What can hang from each mark
j912: j257 j295 j325
j39: j257 j270 j290 j295 j325 j999
j999: j39
j270: j39
j290: j912
j295: j39 j912

Each row was made from one small tree. The marks that hang from a mark follow it in brackets, in the order of their numbers. Every link used is in the known rows. Write each row's tree.
Known rows
j912[j257 j295[j39] j325]: [ 1.12 -0.38 -5.59  3.19  5.77  3.93 -6.30  2.30 -2.76 -0.19 -2.89 -1.76
 -4.36  1.00  3.91 -2.98  1.72  4.33 -1.44  4.28 -4.45 -3.52 -1.15 -5.25]
j270[j39[j257 j295[j912]]]: [ 0.77 -1.93  0.37 -2.70 -0.04 -0.93  0.82  1.96 -0.94  1.81  1.40  2.48
  4.01 -0.17 -2.21  1.63  1.63 -2.54  3.08 -1.81 -0.56 -4.34  1.37  1.01]
j290[j912[j257 j295[j39] j325]]: [-1.11 -1.07 -5.39  3.70  5.09  2.12 -2.58  0.87 -0.21  1.15 -3.24 -3.12
 -1.71 -3.06  2.55 -4.29  1.27  3.93 -1.28  2.27 -6.29 -1.12 -1.51 -1.65]
j290[j912[j325]]: [-2.82  1.18 -3.56  3.16  1.82 -0.78  0.34  2.50  2.24  1.39 -2.49 -1.80
  1.84 -3.74  1.46 -5.52  0.68  4.46  0.76  1.60 -5.75  0.41  0.49  1.93]
j295[j39[j257 j290 j325 j999] j912]: [ 2.32  1.41  4.28 -2.32 -3.50  1.82  2.24 -1.36  0.98 -2.56  0.97 -1.27
 -1.86  3.66  1.29  4.71 -4.79 -0.89  2.59 -1.79  3.77  1.53 -2.89 -2.78]
j39[j295[j912] j999]: [-0.34 -0.86  3.56 -4.98 -2.39 -1.18  3.12  0.67 -0.36  1.54 -0.22  1.12
  2.23  0.28 -2.58  2.36 -3.36  0.33 -0.78 -0.61  0.44 -1.92 -0.38 -0.50]
j290[j912[j295[j39]]]: [-1.70 -0.44 -1.72  2.13  2.20 -0.15  0.75 -2.32  1.38  2.10 -3.25 -2.95
  2.29 -5.09  0.43 -3.67  1.94  2.06 -2.63  1.06 -3.03  0.48 -1.52  0.57]
j912[j295]: [-1.42  0.05 -2.10  0.74  1.61  0.13 -1.75 -0.46 -0.54  0.48 -2.25 -1.45
  1.57 -1.44  1.51 -3.95  3.26  2.38 -3.35  2.12 -0.31 -0.72 -0.83 -0.30]
j290[j912[j257 j295]]: [-3.09 -2.11 -6.11  2.45  4.47  1.23 -0.94 -0.03  0.28  0.77 -3.76 -3.24
  0.41 -4.10  2.26 -5.59  2.30  2.51 -2.43  0.95 -3.89 -0.49 -0.39  1.84]
j295[j39[j290]]: [ 1.55  3.42  0.85  1.56 -0.47  0.40 -1.93 -1.89  2.29 -0.18 -2.51 -0.71
  0.36 -1.28  1.31 -0.51  0.47 -0.15 -1.87  2.42  2.68  0.19  2.67  1.03]
j39[j257 j290[j912] j325]: [-0.51  2.19 -1.22  3.75 -1.07  1.62  0.10  0.56  1.99 -4.92  1.83 -1.87
 -0.64  1.77  4.25 -0.55  1.23  0.25  2.39 -2.41  1.50  4.76  0.32  2.05]
j270[j39[j290[j912] j295]]: [ 1.76 -0.93  1.78  0.50  1.29  0.41 -0.85  0.17  0.89  1.88  0.81  1.18
  3.33 -3.50 -1.87  0.95  2.98 -2.70 -0.78 -0.83 -0.41 -1.32  2.49  1.98]
j999[j39[j257 j270 j295]]: [-2.49 -1.24  0.06 -0.94 -0.99 -3.10  0.48  0.44 -2.04  1.87  1.43  3.22
  0.00 -0.46 -4.28  1.08  0.43 -3.38 -1.48 -0.67  1.46 -0.03  2.93  2.89]
j290[j912[j295 j325]]: [-2.00 -0.10 -3.15  3.46  3.09  0.31 -0.61  1.13  0.77  1.25 -1.73 -2.62
  1.11 -3.52  1.80 -5.06  2.14  4.76 -1.40  1.69 -6.08  0.72 -2.30 -0.51]
j999[j39[j257 j290[j912[j295]]]]: [-2.00  0.68 -0.07  1.83  1.51  0.58 -1.48 -0.30  0.34 -0.16 -0.03 -0.69
 -0.82 -2.66 -0.79  0.24  0.59 -2.94 -4.38  0.28  1.28  2.63  0.79  2.50]
j39[j257 j270 j295 j999]: [-0.80 -0.30  2.16 -3.70 -2.27 -4.30  3.75 -0.59 -1.41 -1.15  3.60  4.19
  1.11  3.68 -3.83  2.89 -1.36 -3.95  3.18 -1.61  1.56  1.24  0.67  1.45]
j290[j912[j257 j295 j325]]: [-2.15 -1.22 -6.34  3.76  5.29  1.95 -2.31  2.12 -0.22  0.53 -2.75 -2.96
 -1.16 -2.75  3.07 -5.62  1.90  4.59 -1.18  1.95 -6.59 -0.63 -1.31 -0.35]
j295[j39[j257 j270 j290] j912[j325]]: [ 2.34  1.87  0.45  0.08 -2.27 -0.83 -0.05 -0.55  0.88 -2.46  3.93  1.08
 -3.18  5.45  1.66  1.87 -2.05  1.33  2.95 -0.59  1.30  1.20 -1.95 -1.32]
j999[j39[j257 j270 j290[j912] j295]]: [-1.35 -0.59  0.92  0.85 -0.47 -2.02 -0.07 -1.02 -0.54  0.34  3.21  2.37
 -1.22 -0.88 -3.40  2.13  0.65 -4.12 -3.21 -1.57  1.89  2.82  2.36  3.53]
j999[j39[j290 j295[j912]]]: [-0.51 -0.44  2.34 -0.75 -1.27  0.17 -1.37  0.40 -0.47  1.83  0.60  1.13
 -0.79 -1.82 -2.25  2.03 -0.67 -1.22 -5.99 -0.19  2.58 -0.28  2.35  1.70]
j270[j39[j257 j290 j295 j325 j999]]: [ 2.94 -0.48  4.73 -1.50 -0.57  1.75  0.32  1.16 -0.82 -0.92  2.67  2.02
  1.55  0.97 -1.94  5.14  0.28 -5.24  3.11 -2.23  1.82 -0.08  0.75 -1.26]

Write each row's tree
[-0.44 -1.83  1.23 -4.69 -0.86  0.07  2.03  1.33 -1.18  1.04 -0.98  0.98
  0.62  0.65 -1.60  1.91 -3.55  0.26 -0.60 -0.43  0.04 -2.84  0.32 -0.57] | j39[j295[j912[j257]] j999]
[ 2.57 -1.92  3.55 -3.14  0.77  1.74 -0.42  0.97 -0.40  0.90  1.10  1.84
  1.03 -0.69 -2.17  3.68 -0.65 -4.05  0.06 -0.96  1.10 -2.25  1.02 -0.14] | j270[j39[j290 j295[j912[j257]] j999]]
[-1.84 -0.68  0.07 -1.32 -0.73 -0.87 -0.25  2.55 -1.91  1.98  0.73  1.72
 -0.04 -0.30 -2.59  1.73 -1.23 -0.51 -1.78 -0.19 -0.35 -2.05  1.37  0.34] | j999[j39[j257 j295[j912[j325]]]]
[ 1.64 -0.09  1.42  1.09  0.03  2.00 -1.60  1.49  0.67 -0.16 -0.18  0.10
  1.56 -1.60  0.43 -0.29  2.39 -1.99  1.76 -0.63  1.26 -0.13  1.95  0.83] | j270[j39[j290 j325]]
[-1.54 -0.68 -5.56 -0.45  0.80  1.23 -1.48  4.69 -0.50 -0.46 -1.59 -0.85
 -1.85  2.08  3.74 -3.93 -1.64  5.66  1.90  0.95 -2.80 -3.26 -0.04  0.14] | j295[j912[j257 j325]]
[-2.25 -2.52  1.01 -2.15 -1.91 -2.76  1.13  0.21 -1.72  3.48  0.77  2.51
 -0.40 -1.61 -4.71  0.50 -0.82 -1.31 -3.22 -1.03  1.17 -0.66  1.92  2.48] | j999[j39[j270 j295[j912]]]
[ 0.68  0.76 -0.86 -1.13 -2.25 -1.99  1.49  0.45  0.09 -0.38  2.12  1.05
 -1.61  4.25  0.54  0.33 -2.44  2.28  4.59 -0.38 -0.80 -0.96 -2.16 -1.58] | j295[j39[j257 j270] j912[j325]]
[ 0.49 -0.77  2.98 -3.69 -4.25 -1.05  4.96 -1.55 -0.28 -0.86  1.22  0.25
 -1.49  3.87 -1.11  3.22 -4.94 -0.99  5.25 -2.47  2.31  1.03 -3.40 -2.28] | j295[j39[j257 j270 j325 j999] j912]
[ 1.12 -0.79 -0.57  3.26 -0.31  2.76 -1.53  0.61  0.20 -1.92  1.12 -1.14
 -1.75  0.05  2.47  0.71  1.97  1.96 -1.79 -2.26  0.52  1.58  2.55  0.45] | j39[j290[j912[j257]] j295 j325]
[ 0.48  0.03 -0.02  1.17  0.72  1.38 -1.47 -1.85 -0.92  0.77 -2.70 -2.23
  0.37 -1.26  1.28 -1.63  2.35  2.09 -2.41  1.75  0.25 -0.69 -1.69 -3.18] | j912[j295[j39[j325]]]
[-0.09  0.93 -1.00  3.90  0.81 -1.14 -1.10 -1.64  1.61 -2.39  3.35  0.04
 -2.23  0.59  1.50 -2.84  2.70  1.35 -1.89 -0.01 -0.28  5.55 -0.89  2.16] | j39[j270 j290[j912[j295 j325]]]
[ 0.34  1.13  2.24 -1.10 -2.50 -1.32  2.89 -1.64 -0.08 -0.84 -0.55  0.56
 -0.59  1.81 -1.54  1.85 -2.58 -2.37  4.49 -0.18  2.03  1.85 -0.40 -1.28] | j295[j39[j257 j270 j325 j999]]
[ 1.62  0.26  4.70 -3.80 -3.72 -2.49  3.08 -1.72 -0.44 -4.06  7.41  4.01
 -1.85  6.74 -1.81  6.06 -2.55 -4.05  1.26 -3.46  4.62  3.84 -1.18  1.12] | j39[j257 j270 j290 j295[j912] j999]
[ 0.28 -0.77  0.01 -1.88 -4.21 -1.36  3.29 -1.17 -0.23 -0.83  1.37  0.06
 -1.27  3.75  0.34  1.14 -2.39  0.97  4.93 -2.55  2.06  0.03 -1.96 -1.04] | j295[j39[j257 j270 j325] j912]
[ 0.50 -0.40  1.42 -0.26  0.07  0.16  0.40 -2.61 -1.44 -0.63 -0.26 -0.89
 -0.64  1.20 -0.27  0.53  0.59 -0.79 -0.01  0.53  0.92  1.38 -3.18 -3.36] | j912[j295[j39[j257 j270 j325 j999]]]
[ 1.38  2.52  0.88  1.44 -1.31 -1.44 -0.93 -2.90  1.83 -0.49 -0.43  0.67
 -0.71  0.14  0.08 -0.54  0.67 -1.05 -0.96  1.38  3.35  1.84  2.41  1.78] | j295[j39[j270 j290]]
[ 0.86  1.65 -0.90 -0.91 -1.45 -0.17  0.46  1.42  0.43  0.08  0.03 -0.37
 -0.49  2.83  1.74  0.45 -2.62  3.16  3.51  0.54 -1.55 -2.58 -1.74 -2.41] | j295[j39[j257] j912[j325]]
[-0.92 -1.81 -2.58 -2.04 -0.75 -0.43 -0.15  2.01 -1.14  1.08 -0.72  0.76
  1.13  0.74  0.41 -1.11  0.23  2.93 -1.04 -0.62 -0.25 -4.26  2.34  1.23] | j39[j295[j912[j257]]]
[ 1.51  1.34  2.29  1.14 -0.03  2.73  0.12 -1.78  1.71 -0.70 -2.88 -2.43
 -1.80 -1.58  0.94  1.42 -2.59 -1.01 -0.16  0.60  1.40  2.10  0.28 -1.47] | j295[j39[j290[j912[j257]] j325 j999]]
[-0.97 -0.08 -2.57  3.24  2.61 -0.49  0.06 -0.51  0.53  0.99 -0.52 -1.86
  0.26 -2.09  0.85 -3.15  1.62  3.08  0.01  1.12 -5.31  1.19 -2.78 -1.35] | j290[j912[j295[j39[j257 j270]] j325]]
[ 0.39  0.39  1.35 -0.46  1.45  0.75 -0.82 -2.47 -0.49  1.23 -3.10 -1.61
  0.83 -1.89 -0.14 -0.69  0.64  0.17 -3.19  2.75  0.29 -0.62 -1.96 -2.84] | j912[j295[j39[j999]]]
[ 1.07  1.13  0.15  0.38  1.25  0.49 -1.56  1.18  1.03 -1.11  0.85  1.35
  2.61 -0.46  0.20  0.12  2.68 -4.11  2.20 -0.09  1.56 -0.72  2.27  2.68] | j270[j39[j257 j290]]
[-0.87 -0.09 -1.33 -2.44 -2.17 -1.94  1.52  1.58 -0.89 -0.64  2.19  1.89
  2.65  3.11  0.19  0.99  0.34  1.03  1.59 -1.90  0.52 -2.99  1.13  1.37] | j39[j257 j295[j912]]
[ 1.40  0.59  3.56 -1.37  1.07  1.03 -0.55  0.64  1.26  0.55 -0.82  0.94
  2.32 -2.48 -1.67  1.11  0.03 -4.53  0.61  0.79  1.39  0.07  1.25  1.27] | j270[j39[j290 j999]]
[ 0.33 -0.68 -0.06  1.02  0.19  0.12 -0.80 -2.55 -1.21  0.51 -1.29 -1.28
 -0.36 -0.30  0.34 -1.62  2.49  1.51 -1.67  0.92  0.54  0.50 -1.87 -2.52] | j912[j295[j39[j270 j325]]]
[ 1.66  3.88  2.91 -0.37 -0.50  0.40 -0.23 -2.03  1.82 -1.67 -1.18 -0.05
 -0.05  0.73  0.36  2.68 -2.20 -3.40  0.41  1.67  3.29  1.48  0.84 -0.23] | j295[j39[j257 j290 j999]]
